Every row comes from one small tree of marks. The marks that hang from a mark follow it in brackets, in alphabetical order. Every link used is in the known rows. Which tree was each row made from?
Known rows:
E(Y(A(F P Q(T)))): [-0.06  0.02 -0.34  0.08 -0.04 -0.03  0.28  0.13 -0.13  0.00  0.08  0.07
 -0.50  0.21  0.09 -0.14 -0.11 -0.11  0.55 -0.07  0.03 -0.24  0.25 -0.41]
Y(A(F P Q(T)) E): [-0.24 -0.04 -0.40 -0.34 -0.19 -0.02  0.23  0.00 -0.20 -0.10 -0.20  0.32
 -0.23  0.11  0.17 -0.19 -0.14 -0.02  0.30 -0.10  0.00 -0.16  0.30 -0.39]
A(F P Q(G(K) T) Y): [ 0.13  0.13 -0.11 -0.23 -0.20 -0.32  0.27  0.22 -0.08 -0.12 -0.01  0.17
 -0.89  0.41  0.29 -0.16 -0.01 -0.25  0.57 -0.01  0.07 -0.60  0.18 -0.19]
E(Y(A(Q(G)))): [-0.03 -0.12 -0.12  0.15  0.14 -0.03  0.24  0.06 -0.05  0.10  0.12  0.11
 -0.09 -0.08 -0.01 -0.27 -0.03 -0.15  0.27  0.03 -0.08 -0.06  0.14 -0.26]
Y(E): [-0.09 -0.03 -0.08 -0.09 -0.05  0.11 -0.04 -0.19  0.01 -0.03 -0.04  0.16
  0.17 -0.18 -0.03 -0.09 -0.10  0.00 -0.14 -0.09  0.03  0.16  0.00  0.02]
K(G(Q(T))): [ 0.03 -0.01  0.14 -0.06 -0.03 -0.14 -0.11  0.14  0.19 -0.35  0.10 -0.07
 -0.19  0.33  0.13 -0.23  0.00  0.09 -0.42  0.19 -0.33 -0.14 -0.07  0.08]
Y(A(F Q(G)) E): [-0.20 -0.12 -0.27 -0.40 -0.02 -0.01  0.19 -0.09 -0.21 -0.32 -0.14  0.35
  0.05 -0.04  0.17 -0.26 -0.04  0.00  0.12 -0.01 -0.12 -0.01  0.30 -0.44]
G(K(Q)): [ 0.04 -0.17  0.17  0.19 -0.10 -0.06  0.17  0.29 -0.05 -0.07 -0.18 -0.06
 -0.05  0.19 -0.11 -0.04  0.24  0.00  0.42 -0.09  0.09  0.04  0.03 -0.06]
G(K Q(T)): [ 0.12 -0.22  0.18  0.12 -0.19 -0.13  0.06  0.35  0.08 -0.29  0.02  0.12
 -0.13  0.05 -0.07 -0.11  0.00 -0.05  0.00  0.27 -0.13 -0.02 -0.04 -0.03]
Y(A E): [-0.20 -0.16 -0.16 -0.14  0.02  0.18  0.06 -0.11 -0.18 -0.02 -0.09  0.31
  0.27 -0.27 -0.10 -0.19 -0.18  0.10 -0.06 -0.07 -0.08  0.23  0.11 -0.19]
E(Y(A(F P(T) Q(G)))): [-0.01 -0.07 -0.25 -0.05  0.01  0.01  0.36  0.09 -0.13 -0.01  0.05  0.17
 -0.61  0.17  0.12 -0.02 -0.03 -0.09  0.47  0.01 -0.07 -0.23  0.37 -0.48]
E(Y): [ 0.08  0.02 -0.07  0.31  0.09  0.10  0.04 -0.03  0.06  0.07  0.22 -0.08
 -0.14 -0.05 -0.10 -0.04 -0.07 -0.08  0.15 -0.04  0.04  0.05 -0.02 -0.03]
P(A(Q(G) Y(E)) T): [-0.18 -0.10 -0.12 -0.15  0.12  0.10  0.29 -0.11 -0.18  0.29 -0.09  0.29
 -0.42  0.07  0.28 -0.17  0.01 -0.05  0.16  0.07 -0.25 -0.07  0.33 -0.22]
F(A(P Q Y(E))): [-0.32 -0.07 -0.15 -0.22 -0.15 -0.06  0.30 -0.07 -0.14  0.14 -0.21  0.19
 -0.51  0.23  0.24  0.04 -0.07 -0.11  0.47 -0.19  0.06 -0.31  0.33 -0.23]
Y(A(F) E): [-0.20 -0.07 -0.28 -0.26 -0.01  0.18  0.08 -0.13 -0.29 -0.33 -0.07  0.29
  0.13 -0.10  0.01 -0.10 -0.14  0.17  0.08 -0.08 -0.08  0.19  0.25 -0.39]
F(A(P(T) Q Y(E))): [-0.33 -0.15 -0.12 -0.24 -0.11  0.07  0.36 -0.08 -0.18  0.11 -0.22  0.25
 -0.67  0.19  0.24  0.18 -0.06 -0.05  0.48 -0.11 -0.03 -0.27  0.41 -0.26]
Y(A(P Q(T)) E): [-0.23 -0.12 -0.29 -0.20 -0.16 -0.03  0.21 -0.01 -0.10  0.22 -0.21  0.35
 -0.07 -0.08  0.07 -0.28 -0.17 -0.08  0.16 -0.07  0.00 -0.12  0.15 -0.21]
E(Y(A(P Q(G(K) T)))): [ 0.19 -0.11 -0.05  0.15 -0.05 -0.12  0.36  0.33  0.02  0.20  0.11  0.22
 -0.44 -0.05 -0.08 -0.31 -0.14 -0.21  0.40  0.01  0.04 -0.30  0.06 -0.24]
F(A(Q(G) Y)): [-0.16 -0.10  0.08 -0.19  0.08 -0.14  0.26  0.01 -0.11 -0.15 -0.02  0.15
 -0.45  0.15  0.26 -0.11  0.01 -0.07  0.31  0.02 -0.17 -0.41  0.23 -0.21]
Y(A(F P(T) Q) E): [-0.31 -0.14 -0.41 -0.38 -0.17  0.09  0.32 -0.03 -0.27 -0.03 -0.30  0.33
 -0.31  0.16  0.18  0.10 -0.04  0.02  0.40 -0.07 -0.01 -0.01  0.48 -0.50]
A(F P Q(T) Y(E)): [-0.22  0.17 -0.42 -0.26 -0.19 -0.12  0.15 -0.15 -0.12 -0.04 -0.11  0.14
 -0.65  0.36  0.34 -0.11 -0.09 -0.18  0.48 -0.14  0.10 -0.33  0.25 -0.19]
Q(G(K) T): [ 0.38 -0.05  0.29 -0.03 -0.02 -0.14  0.05  0.26  0.11 -0.25  0.18  0.28
 -0.23 -0.22 -0.10 -0.34 -0.15 -0.04 -0.17  0.14 -0.10 -0.27 -0.22  0.08]

Write each row's tree:
[-0.27 -0.06 -0.12 -0.19 -0.12 -0.07  0.26 -0.05 -0.11  0.03 -0.12  0.24
 -0.61  0.15  0.23 -0.13 -0.18 -0.10  0.37 -0.13 -0.02 -0.42  0.22 -0.18]	F(A(P Q(T) Y(E)))
[-0.05 -0.13  0.12 -0.17 -0.10  0.08  0.26  0.13 -0.09 -0.05 -0.11  0.17
 -0.60  0.11  0.06  0.26 -0.10  0.13  0.17 -0.03 -0.09 -0.29  0.27 -0.27]	F(A(P(T)))
[-0.01  0.05  0.18  0.05  0.08 -0.11 -0.03  0.12  0.11 -0.28 -0.01 -0.16
 -0.22  0.41  0.07 -0.37  0.14  0.15 -0.12 -0.09 -0.24 -0.20 -0.14  0.10]	K(G Q(T))
[-0.18 -0.11  0.04 -0.22  0.07 -0.08  0.18 -0.10 -0.07 -0.28  0.03  0.33
 -0.41 -0.07  0.21 -0.34 -0.17 -0.05  0.09 -0.01 -0.24 -0.35  0.11 -0.15]	F(A(Q(G T) Y(E)))
[ 0.10  0.06 -0.08 -0.11  0.00 -0.13  0.32  0.26 -0.23 -0.10  0.05  0.20
 -0.64  0.34  0.28 -0.31  0.04 -0.05  0.45  0.08 -0.15 -0.38  0.27 -0.32]	P(A(F Q(G(K) T) Y))
[-0.26  0.09 -0.36 -0.18 -0.01 -0.03  0.06 -0.20 -0.17 -0.29 -0.01  0.13
 -0.39  0.20  0.30 -0.18 -0.05 -0.09  0.39 -0.07 -0.02 -0.13  0.20 -0.16]	A(F Q(T) Y(E))
[-0.16 -0.05 -0.01 -0.29 -0.09 -0.15  0.24 -0.06 -0.03 -0.04 -0.05  0.35
 -0.65  0.06  0.25 -0.28 -0.21 -0.13  0.17 -0.06 -0.12 -0.55  0.16 -0.16]	F(A(P Q(G T) Y(E)))
[-0.23  0.10 -0.34 -0.13  0.01  0.04  0.20 -0.09 -0.28 -0.04 -0.05  0.18
 -0.42  0.29  0.33 -0.27 -0.03  0.00  0.39 -0.05 -0.14 -0.13  0.33 -0.32]	P(A(F Q(T) Y(E)))
[-0.12 -0.08 -0.35  0.04 -0.02  0.09  0.37  0.10 -0.19  0.06 -0.02  0.06
 -0.57  0.24  0.09  0.12  0.00 -0.06  0.65 -0.05  0.02 -0.09  0.42 -0.49]	E(Y(A(F P(T) Q)))
[-0.29  0.15 -0.45 -0.29 -0.22 -0.09  0.19 -0.18 -0.17  0.09 -0.21  0.07
 -0.54  0.44  0.37  0.07  0.03 -0.20  0.58 -0.20  0.19 -0.23  0.37 -0.23]	A(F P Q Y(E))
[-0.21 -0.20 -0.16 -0.27  0.00 -0.02  0.17 -0.07 -0.11  0.01 -0.15  0.37
  0.22 -0.22  0.07 -0.34 -0.07 -0.05 -0.02  0.01 -0.13  0.03  0.15 -0.24]	Y(A(Q(G)) E)
[-0.29 -0.04 -0.32 -0.16 -0.12  0.01  0.23 -0.17 -0.07  0.42 -0.23  0.15
 -0.55  0.21  0.26  0.13  0.00 -0.21  0.44 -0.09  0.10 -0.13  0.30 -0.08]	A(P(T) Q Y(E))
[ 0.01 -0.05 -0.18  0.09 -0.01 -0.09  0.31  0.10 -0.01  0.32  0.05  0.11
 -0.31  0.04  0.04 -0.21 -0.06 -0.20  0.34 -0.04  0.01 -0.23  0.17 -0.27]	E(Y(A(P Q(G))))
[-0.08 -0.05 -0.29  0.14  0.10  0.04  0.21  0.09 -0.17 -0.21  0.16  0.06
 -0.29  0.08  0.04 -0.20 -0.08 -0.02  0.47  0.00 -0.08 -0.08  0.22 -0.39]	E(Y(A(F Q(T))))
[-0.02  0.20 -0.21 -0.28 -0.11 -0.31  0.18  0.00 -0.05 -0.09  0.00  0.12
 -0.85  0.44  0.41 -0.22 -0.04 -0.22  0.39  0.00 -0.04 -0.63  0.17 -0.17]	A(F P Q(G T) Y)
[-0.09  0.12 -0.19 -0.18  0.06 -0.11  0.27  0.03 -0.24  0.01 -0.03  0.09
 -0.49  0.42  0.40 -0.18  0.11 -0.05  0.40  0.02 -0.17 -0.29  0.38 -0.38]	P(A(F Q(G) Y))
[-0.30  0.04 -0.43 -0.30 -0.17  0.02  0.26 -0.19 -0.20  0.06 -0.22  0.13
 -0.73  0.41  0.36  0.22  0.04 -0.13  0.60 -0.11  0.10 -0.17  0.45 -0.29]	A(F P(T) Q Y(E))
[-0.02 -0.02 -0.11 -0.11  0.05  0.21  0.22  0.10 -0.27 -0.11 -0.04  0.10
 -0.45  0.24  0.15  0.15  0.04  0.23  0.17  0.07 -0.22  0.02  0.40 -0.42]	P(A(F) T)
[-0.11 -0.08 -0.15 -0.12 -0.16 -0.09  0.26  0.10  0.01  0.34 -0.25  0.03
 -0.48  0.28  0.20  0.22  0.12 -0.16  0.36  0.01  0.08 -0.22  0.25 -0.13]	A(P(T) Q)
[-0.23 -0.09 -0.29 -0.20 -0.01 -0.04  0.24  0.11 -0.29 -0.21 -0.15  0.09
 -0.06  0.23  0.16 -0.02  0.10  0.04  0.45 -0.01 -0.06 -0.04  0.36 -0.46]	Y(A(F Q))
[-0.17 -0.01 -0.32 -0.34 -0.18  0.11  0.15 -0.08 -0.25 -0.09 -0.16  0.30
 -0.12  0.05  0.05 -0.03 -0.17  0.09  0.16 -0.15  0.04 -0.01  0.29 -0.40]	Y(A(F P) E)
[-0.01 -0.05 -0.09 -0.24  0.04  0.00  0.32  0.12 -0.20 -0.09 -0.11  0.17
 -0.51  0.30  0.32 -0.01  0.15  0.07  0.22  0.14 -0.26 -0.19  0.43 -0.46]	P(A(F Q(G)) T)
[ 0.01  0.04 -0.11 -0.28 -0.05 -0.22  0.14  0.02 -0.04 -0.33 -0.07  0.06
 -0.24  0.26  0.29 -0.08  0.16 -0.10  0.19  0.05 -0.05 -0.26  0.21 -0.27]	A(F Q(G))
